What can hang from each mark:
Q374: Q451
Q307: Q50 Q374 Q503 Q837
Q820: Q50 Q307
Q486: Q307
Q837: Q50 Q307
Q451: Q374
Q50: Q486
Q503: Q307

Each row was made from one small tree. The marks that hang from a mark follow it in brackets, in the order of their numbers. Every link used is in the known rows. Write each row's tree.
Known rows:
Q486{Q307}: [  0.9   5.8   6.6  10.4  -1.7  11.2   2.2  15.7 -18.0 -12.6   5.8   4.0
  -2.0   1.7  31.9  10.6  17.5  25.9  -4.2  -4.6  -3.6 -32.0]
Q820{Q307}: [-15.7  22.6  11.7   7.4 -12.1 -13.7  -5.6  20.8 -23.3 -24.4  -3.9  -4.6
  -0.7   3.7  15.5  -2.7   6.5  16.5 -11.6  -2.1  -8.7 -13.9]
Q486{Q307{Q50}}: [ -3.5  19.2   4.8  19.5 -10.5  19.3  -3.3   8.9 -22.2 -20.8  20.5   9.7
  -4.8  23.3  36.0  13.5  39.5  41.6  -9.7  -1.6   1.5 -50.1]
Q503{Q307{Q837{Q50{Q486}}}}: [-15.3  -4.7  19.9  16.5 -24.9   5.3  -0.7   7.8 -15.1   5.8  21.4  37.2
 -28.0   2.1  11.8   7.9  33.8  29.6  11.8  12.3  -1.6 -37.8]
Q837{Q307}: [-10.3  -3.0  15.0  21.6 -17.6   7.7  11.9  -1.7 -20.5  -3.5  -5.2   2.4
 -14.3   3.0   8.7  14.5  -2.0  33.2   0.9  -7.2 -15.9 -10.3]
Q820{Q50 Q307{Q503}}: [ -1.1  31.9   4.6   2.5 -22.1 -53.5 -10.5  14.4 -30.2 -31.6  17.0   6.2
   1.3  22.4  21.4  -4.0  27.2  45.8   3.5   3.9  -9.7 -38.2]
Q486{Q307{Q374 Q503 Q837}}: [ 26.3   8.6   6.6  -6.0  -1.2   1.2  11.6  -0.1   6.2  -9.9  11.9   2.9
   3.0  -0.1  48.9   5.9  14.4  52.3   5.1  -4.0  -4.6 -38.1]
Q503{Q307}: [ -5.9 -17.0  10.6   2.7 -21.3  12.2   1.3  22.8 -37.2 -14.9  10.4  10.5
 -21.3 -10.1  -1.6   4.0  -2.9  -5.7  -4.2  -6.3 -10.0 -23.5]
Q503{Q307{Q374{Q451} Q837{Q50{Q486}}}}: [ -0.5 -13.1   6.1   3.4 -34.8  -0.6   4.6 -10.0  -2.5  -9.4   2.0  42.8
 -25.6 -36.0  16.7   3.2  28.0  29.8  18.1   3.1  -9.0 -57.4]
Q503{Q307{Q374 Q837}}: [ -4.2 -12.4   6.3   0.5 -26.0  17.3   9.9  14.7 -16.7  -5.9  10.9   1.7
 -20.7 -19.2  21.0  -2.0   5.6   2.3  -1.8 -13.4 -10.5 -20.7]
Q837{Q50 Q307{Q374{Q451}}}: [  2.0  -9.0  10.3  22.8 -36.4 -12.3  15.4 -15.6   8.5 -11.0 -27.7  31.3
 -21.6 -20.7   0.6  27.5  -0.7  49.6  17.1 -12.3 -25.0 -48.0]
Q50{Q486{Q307{Q374 Q503}}}: [ 27.3   2.1  10.4  -0.2  -6.0 -17.0  14.3  -0.8 -13.1 -11.3  18.2  10.2
  19.2 -11.4  21.7   1.3  14.1  57.8  25.1  -5.4   4.8 -46.7]
Q503{Q307{Q374}}: [  1.6 -21.6   7.3   1.2 -29.9   6.8  13.5  24.2 -27.8 -14.9   6.7   1.2
 -13.4 -25.7  -2.8   0.1 -10.9  -5.3   2.7 -22.6 -12.1 -28.4]
Q486{Q307{Q503}}: [ 26.0   4.0  11.8  -3.4   2.5  -4.1   3.3   7.0 -14.3 -18.8  11.0  11.3
   5.5   8.1  27.2  13.2   6.9  45.1   0.0   4.4  -3.9 -41.3]
Q307{Q503 Q837}: [ 22.0   0.2  15.5  -8.5  -4.8  11.4  -5.5 -11.6   0.4 -11.6  11.4   7.0
 -16.1   8.6  36.8   8.7   7.1  28.8  -2.6  10.0 -10.3  -9.3]
Q837{Q50{Q486} Q307{Q374{Q451}}}: [  0.3  -5.5  12.3  27.1 -36.1 -20.1  15.6 -25.6   3.9  -4.6 -16.5  39.3
 -12.5 -26.5  -2.0  20.2  14.7  66.2  33.6  -4.9 -15.1 -55.8]
Q503{Q307{Q374{Q451} Q837}}: [  2.4 -18.2  -2.6 -11.8 -28.5  16.7   5.3  -4.4 -13.2 -20.5  -4.1  18.2
 -25.2 -45.0  29.8  -1.9  10.0   3.7  -1.3  -7.7 -16.7 -36.3]
Q451{Q374}: [ -3.7  -4.5  -5.7   7.6  -4.3  15.9 -17.6   1.9 -18.5 -36.2 -18.1  18.9
  -8.4  -5.7  33.4  -1.3  -3.9  -4.5  -7.7  15.9 -24.4 -18.6]
Q50{Q486{Q307{Q374 Q503 Q837}}}: [ 21.6   8.9  10.3  -0.1  -1.4  -7.1  11.8  -9.9  -2.1  -2.3  22.0  11.5
  11.9  -5.8  44.5  -2.9  29.2  64.8  21.4   2.7   5.9 -40.4]

Which tree is each row?
[ 35.6  -2.8  11.2  -7.3 -24.0 -15.0   0.4 -36.9  26.4 -17.0  -2.9  41.9
 -12.0 -24.2  29.5  12.8  20.1  60.2  27.4   8.3 -11.8 -55.5] => Q307{Q374{Q451} Q503 Q837{Q50{Q486}}}
[ 27.6  10.7   9.5   1.1 -21.4  14.6   1.3 -17.1   7.8 -22.9  21.0   0.7
 -11.1  19.0  39.4   7.1  20.1  45.1  -1.8  -4.4  -8.2 -33.7] => Q307{Q50 Q374 Q503 Q837}
[ 24.4  21.8   6.0   2.7 -10.6   9.8   6.0  -6.9   1.7 -17.7  25.1   8.4
   0.6  21.7  53.6   7.5  36.8  67.6  -1.3   1.0  -0.4 -54.6] => Q486{Q307{Q50 Q374 Q503 Q837}}
[ 31.8   7.0   4.9  -6.1 -11.3  -9.5   3.8 -17.2  20.8 -20.2  -7.6  36.8
  -8.5 -13.7  45.9  18.2  24.2  65.7  11.4   6.8 -10.9 -70.9] => Q486{Q307{Q374{Q451} Q503 Q837{Q50}}}
[ 23.2   0.9   6.5   4.7 -32.3 -11.6  13.7 -38.4 -11.3 -26.9   3.5  29.9
  -0.6  -9.5  13.0   8.7  16.1  81.3  21.3   0.5 -11.4 -58.9] => Q837{Q307{Q50{Q486} Q374{Q451} Q503}}
[ 11.3  31.5  12.0   3.4 -23.2 -33.3   2.7   0.9 -17.8 -32.3  21.8   4.9
  17.2  15.5  11.8  -8.7  23.0  66.6   9.6   0.7   2.5 -48.5] => Q820{Q307{Q50{Q486} Q374 Q503}}
[ 10.1   1.3  31.3  24.4 -22.2 -29.0  13.6 -14.6  -3.7   4.2   7.9  39.9
  -7.9  20.8 -11.1  25.4  10.1  84.9  30.9  12.9  -7.6 -43.8] => Q837{Q50{Q486} Q307{Q503}}
[ -7.0  -8.7  13.9  12.4 -31.7   6.7   9.8  15.6  -3.2   0.0   8.9  19.9
 -28.8  -8.3  10.8   9.4  12.3  15.5   6.2  -7.3 -11.0 -38.6] => Q503{Q307{Q374 Q837{Q50}}}
[ 30.6  17.2  -3.7 -10.8 -13.0   8.3  -0.8 -27.0   4.2 -32.1  10.6  24.6
  -4.6  -2.7  61.6   7.8  39.8  67.4  -2.4   5.8  -4.9 -71.1] => Q486{Q307{Q50 Q374{Q451} Q503 Q837}}
[  1.7   3.1  14.6  21.2 -25.2   8.6   5.1  -0.8  21.5   0.9  -2.2   8.0
 -22.1  -0.4  27.2  16.9  15.7  23.4   8.0 -12.7 -13.2 -24.5] => Q307{Q374 Q837{Q50}}
[  4.2   7.0  -2.5   1.9 -10.1   6.3   4.3 -18.6  -1.5 -11.1   4.1  20.6
   2.7 -34.0  55.0  -3.9  42.4  50.1  16.9  -0.6   0.0 -46.3] => Q50{Q486{Q307{Q374{Q451} Q837}}}
[ 13.9  -2.1  28.4  20.9 -21.8 -19.6  12.3  -5.8  -0.5  -2.6  -4.0  31.5
 -18.0  24.0  -8.5  31.3  -3.8  66.4  16.0   8.7 -17.2 -37.9] => Q837{Q50 Q307{Q503}}
[  0.5  34.0  24.9   7.9 -12.0 -34.3  -7.6  -2.4   1.5  -9.4  13.9  28.3
  -2.7  25.2  24.3   1.6  31.1  71.0  10.3  26.1   0.5 -36.3] => Q820{Q307{Q503 Q837{Q50{Q486}}}}
[  5.8  18.4  -8.9   4.8 -18.0  23.3  -1.7 -18.9   1.9 -27.7   4.8  18.7
 -10.8  -9.1  66.3   5.7  50.1  49.0  -6.9  -2.9  -6.1 -63.0] => Q486{Q307{Q50 Q374{Q451} Q837}}
[ 26.1  11.8  14.1   5.3  -8.6  -9.2  10.3   1.1  17.8  -3.9   9.9  20.8
  -4.7  11.1  37.8  17.1  21.0  65.7  12.3   1.3  -4.6 -54.3] => Q486{Q307{Q374 Q503 Q837{Q50}}}
[ 25.4  -7.0  17.7  10.6 -31.8 -33.3  17.1 -31.1   6.9 -10.6 -11.8  46.1
  -6.8 -18.4  -5.7  23.0   3.0  84.2  38.8   4.5 -15.6 -63.2] => Q837{Q50{Q486} Q307{Q374{Q451} Q503}}
[ 30.4 -14.4   6.6  -8.0 -25.4 -11.9  17.3 -24.6  -5.3 -25.1 -19.4  16.0
  -6.9 -29.3  10.5  13.9 -18.8  51.0  13.7 -10.0 -26.1 -37.2] => Q837{Q307{Q374{Q451} Q503}}
[ 24.1  -9.1  13.9   4.5 -21.5 -11.8  24.4  -5.9  -8.5 -10.0  -4.5  -1.0
  -1.9  -4.7   2.4  14.3 -23.0  51.5  12.9 -14.8 -18.3 -22.5] => Q837{Q307{Q374 Q503}}
[ 32.6  -2.7   1.8 -12.0  -7.8 -17.2   7.8 -17.8  -8.2 -24.5   4.2  24.9
  14.2 -33.7  28.2   1.1  16.6  58.9  24.8  -0.8  -1.4 -61.4] => Q50{Q486{Q307{Q374{Q451} Q503}}}
[-16.8   6.4  12.9  15.3 -25.5  24.2  -3.9  -2.3 -33.1  -9.1  39.0  25.8
 -23.4  13.6  27.3  -3.3  48.9  32.0  -0.9  12.3   5.1 -38.8] => Q503{Q307{Q50{Q486} Q837}}
